Known rows, with every way that one mark hangs from another:
(L (G M (N B S))): [ 46.2 -20.1  -0.5  33.8   0.2  16.4  11.1  22.4 -30.6  -2.8 -13.6  18.5
  19.6 -58.4  68.7 -12.6  33.1  10.0  43.5  -8.9]
(S N): [ 18.8  -2.2   3.8   7.8  23.2   0.0   1.3  24.8 -13.3  22.6 -13.8  33.5
  17.7   1.0   4.9  -8.9  23.7 -19.6   2.2   4.4]
(D (N B)): [ -1.5  10.2   9.3 -39.1  15.3 -12.5 -18.0  22.9  -8.2  29.6 -20.2  18.2
   4.5 -28.2  -9.0  18.4  -6.6  14.2  32.8  -4.7]
(D (N B S) U): [ -3.0  -0.2  17.0 -46.4  52.7 -43.2 -20.8  57.6 -19.2  24.6 -41.4  35.3
 -22.7 -50.4  18.5  24.1 -28.7  22.2  62.0  16.4]
(B (N D S)): [ 30.6 -17.8  10.8  -8.3   7.1 -16.3 -22.7  -1.7 -27.1   6.5  -9.1  78.0
  29.5  -9.6   0.7 -39.2  19.1  40.9  13.1  17.6]
(M (G L (N B D))): [ 20.0 -15.7 -45.7  20.3  14.9  24.8  -4.6   1.3 -16.7  17.2 -20.1  60.5
  20.0 -47.7 -36.3  20.4   5.5  -4.0  -3.4 -36.1]
(N B G S): [ 38.9 -32.7   8.7 -28.6  44.4 -36.7 -20.1   7.7 -14.3  -3.1   0.7  30.4
 -13.6 -31.2  18.3 -32.7  -1.3   6.9  25.0 -22.3]
(N S): [ 28.2 -13.6  11.1   5.5  28.7 -12.5   9.6  33.0 -13.5  -7.5  -4.4  31.7
   0.1 -24.9  10.3 -10.7  -6.1  21.6  23.6   3.1]
(B N): [ 25.5 -20.2  15.3   9.0   4.5 -11.0  -1.4   3.8  -8.8  16.5 -14.7  23.5
  22.4   5.8  14.2 -12.6  17.7  18.1   3.0   4.2]
(M (G L (N B))): [ 31.2 -26.4 -35.4  35.9  27.8  14.9   8.3  24.2 -11.5   8.2 -26.5  35.7
   8.4 -44.7  -8.9  27.1  -9.2  -8.3   7.0 -35.3]
(M (G L (N D S))): [ 56.3 -24.6 -26.6  41.9  19.2  16.7  10.1  30.2 -12.8  -6.3 -10.6  79.6
  34.2 -51.5 -22.9  -0.7  -7.0   8.6   5.1  -2.9]
(G M (N S)): [ 46.9 -18.9  -1.0  34.7  -4.7   7.7  17.1  31.5  -4.4   3.5  10.1  35.8
  25.2 -34.6  48.5  -7.3  18.7  13.1  31.5   6.4]
(L G): [ 25.4  -5.9  22.7  26.1   7.4  14.0  21.7  17.3 -10.2   2.4 -16.5 -20.4
  21.1 -31.2  15.7   1.1  25.1  -8.6   3.1 -10.4]
(S (N B (G M))): [ 39.1 -16.7   4.1  -5.8  26.0  -8.0 -10.3  11.2 -24.8  29.8 -11.2  22.3
  24.4  -8.1  30.3 -34.0  42.3 -47.7  26.4 -39.0]
(M G): [ 23.5 -13.7   4.4  26.4  27.8   7.6  21.3  34.7 -11.7  10.1 -19.3   9.9
   2.8 -26.9 -13.4  17.4  -4.7  -9.6   2.4 -23.9]
(G L (N B D S)): [ 24.5 -18.1 -39.8   0.8  16.2   1.5 -18.6  -0.1 -18.4   5.3  -7.8  83.9
  16.0 -44.2 -11.4  -9.5   6.3  27.7  15.3  -7.2]
(D (N S) U): [ 15.4   1.6  31.7 -24.0  42.7 -38.9  -0.5  69.3  -2.0  21.9 -30.3  23.3
  -1.0 -43.0  17.1  21.3 -26.7  15.8  50.6  33.2]
(M (G L)): [ 40.2 -12.6  -4.3  48.5  35.9  15.9  33.5  44.1 -13.8  -2.0 -37.5  16.1
  21.3 -31.7 -28.6  17.4 -15.7 -27.9   8.1 -37.4]
(B (N D (G M) S)): [ 71.2 -29.7  21.7   3.9   0.6 -18.8 -19.1  -4.2 -21.7   7.6   3.4  54.6
  51.7 -13.7  27.0 -62.5  38.9   2.0  19.9  -6.4]
(M (G L (N B S))): [ 48.5 -37.9 -29.4  36.7  41.7   1.5   6.5  42.4 -26.2 -10.0 -29.7  64.1
   4.6 -54.2   6.0   7.7 -21.4   8.0  27.2 -22.8]
(D N): [ 16.2  11.7  26.3 -19.5   7.1  -6.3   0.9  34.0   9.6  26.6  -7.8   8.2
  24.6 -24.5  -8.1  19.1  -6.0   5.4  20.4   8.6]
(S (N D G)): [ 36.8  -9.0   4.2 -19.5  19.3  -9.1 -23.4 -11.3  -1.8  27.5  10.4  45.6
  35.0  -6.0 -15.6 -41.3  46.3 -33.5 -17.3  -7.3]
(S (N B)): [  0.6  -4.5  -8.8 -14.9  34.4  -6.3 -19.1  14.2 -32.4  23.8 -27.1  42.5
  -2.8  -4.6   6.0 -11.3  25.1 -10.1  18.8 -12.6]

Rows:
[ 49.7 -28.0 -20.6  60.2  18.4  22.3  25.2  37.4   4.1   5.1 -15.4  26.6
  29.2 -40.3  -5.7  27.5  -8.7 -20.1  -4.1 -19.1] | (M (G L N))
[ 40.0 -29.3  13.5 -18.4   1.1 -19.3 -31.7 -29.9   4.3  22.8   8.1  38.8
  41.9   0.5  -7.3 -42.0  37.9   1.9 -17.6  -6.7] | (B (N D G))
[-14.8   2.9 -30.4 -17.1   4.5   7.4 -11.0  -3.6 -12.0  51.5 -14.6  29.3
   2.9 -41.9  14.2  31.8  36.4  -2.5  23.2  -9.9] | (G M (N B (D U)))
[ 62.6 -22.3 -12.7  60.2   6.0  16.0  28.9  45.2 -12.4  -5.4  -9.0  40.5
  41.4 -38.7  32.4  -4.3   5.8  -4.6  33.1  -5.3] | (G L M (N S))
[ 45.0 -37.2  25.1 -24.0  34.9 -50.6 -34.3   3.4  -9.9  18.0 -11.6  53.1
  15.9 -22.1  17.7 -39.1  17.2  10.3  12.7  16.7] | (B (N (D U) G S))
[ 34.8 -28.0 -25.9  19.1  27.0  -5.7  -4.1  26.2 -16.3  -8.3 -14.2  59.1
   5.3 -41.8  18.2  -2.7  -8.9  20.4  27.6  -8.3] | (G L (N B S))
[ 35.2 -12.9 -32.2  41.6   8.6  28.5  11.9  11.8   1.5  11.4  -7.8  52.8
  40.4 -41.6 -36.2  18.9   6.3 -10.0 -14.2 -20.1] | (M (G L (N D)))
[-10.7   8.6 -19.5 -33.9  18.9   3.2 -32.3 -11.0 -35.7  36.5 -19.0  68.8
   6.6  -5.9 -21.8 -17.1  37.6  -3.8   8.2 -10.9] | (S (N B D))
[  1.2  -9.6  -6.7 -49.9  50.6 -32.1 -43.7  -4.2 -17.3  47.3 -20.9  44.1
  -3.5 -19.8  -3.6 -15.3  37.9 -36.1   6.5 -13.4] | (S (N B (D U) G))
[ 65.6 -28.3   2.0  15.3  42.0 -13.4   7.8  29.5 -28.7 -12.7 -23.0  27.7
  22.3 -36.5  20.9 -35.4   3.8 -27.1  48.5 -48.5] | (N B (G L M) S)
[ 45.7  -2.3   6.3  -1.0   6.2   6.0  -8.3  -0.9 -12.5  35.9   5.6  35.6
  51.9  -6.2   2.6 -44.1  58.3 -48.4   3.2 -20.6] | (S (N D (G M)))
[ 50.5 -19.5  -2.0  14.9  27.2  -0.2  11.6  10.4 -17.9  11.1 -20.8  -2.0
  28.3 -26.4   5.6 -15.5  15.9 -47.7  30.9 -63.5] | (N B (G L M))
[ 44.1 -17.3  43.6 -32.7  52.7 -52.7 -12.4  59.2  14.0  17.7 -11.7  10.7
   6.9 -46.9  22.9   1.8 -20.8  -5.8  39.8  22.1] | (D (N G S) U)
[ 44.9 -13.4 -16.8  56.1  -9.5  30.7  30.9  26.7   6.8  12.8  -4.0  12.0
  47.5 -25.0  19.7  15.3  16.9 -21.0  14.8 -18.5] | (G L M N)
[ 16.3  -8.7  -7.8 -40.4  32.1 -15.5 -43.6 -20.6 -18.4  30.9  -3.5  55.0
  15.2  -8.8 -13.0 -41.3  44.6 -24.3  -2.6 -20.0] | (S (N B D G))
[ 11.5 -21.9  -0.3 -53.3  55.3 -47.0 -35.5   0.8 -17.3  16.5 -12.7  41.6
 -19.2 -47.2  -1.3 -16.8   9.8   4.5  23.2 -14.1] | (N B (D U) G S)
[ 64.7 -18.1  10.6  39.0  16.2   5.2  27.9  24.8   0.0   5.6  -9.8  -8.1
  47.1 -21.0   6.2 -17.9  17.1 -53.2  13.6 -46.0] | (N (G L M))
[ 73.7 -37.0  13.3  21.3  44.4 -24.4   8.1  34.7  -2.1 -20.8  -4.7  26.9
  23.7 -29.3   4.2 -34.2  -8.5 -17.9  16.7 -20.8] | (N (G L) S)
[ 53.4 -19.4  -5.6  18.6  34.4  -2.0  -0.8  22.2 -29.9  18.4 -33.5  27.4
  41.6  -9.9  16.8 -36.6  31.5 -64.4  29.8 -48.8] | (S (N B (G L M)))
[-10.7  10.0  -4.7 -17.5  32.5  -8.2 -12.7  19.9 -17.7  45.0 -26.0  44.3
   6.9 -10.9 -11.0   5.5  33.6 -21.5   4.6  14.3] | (S (N (D U)))
[ 67.1 -23.4   8.0  25.9  -4.9   2.0  -4.6  -9.9 -13.5  20.4 -12.5  34.4
  73.6  -5.5  -3.2 -46.9  38.7 -31.0   4.8 -31.9] | (B (N D (G L M)))
[ 34.6 -20.6  21.1  -9.1   8.9 -22.1 -13.2  -8.3  -9.3  44.5 -17.2  16.9
  38.9 -14.0  20.6 -21.3  43.2 -24.8  11.5 -12.0] | (B (N (D U) (G M)))
[ 57.5 -12.9  13.2  -2.9  10.0  -8.9   0.6   4.3 -12.8   6.4  14.4  36.5
  33.2 -31.3   6.5 -44.8  29.9 -12.1  22.4 -20.1] | (N D (G M) S)
[ 65.4 -39.2 -15.3  60.7  31.1  10.0  25.5  55.5  -9.1 -15.2 -16.6  53.3
  23.0 -49.5   5.6   8.4 -20.8   0.1  14.9  -5.8] | (M (G L (N S)))
[ 55.0 -10.7  45.1 -15.6  36.9 -38.9   6.4  66.6   3.1  23.9 -18.6   3.8
  22.4 -48.4  40.2  -1.6  -7.8 -22.8  58.8   7.5] | (D (N (G M) S) U)
[ 26.5 -10.9 -30.7  34.5   2.4  26.1  13.9  14.9 -13.3  18.3 -17.7  23.6
  26.1 -31.7  19.1  13.4  19.2 -15.3  26.4 -36.9] | (G L M (N B))
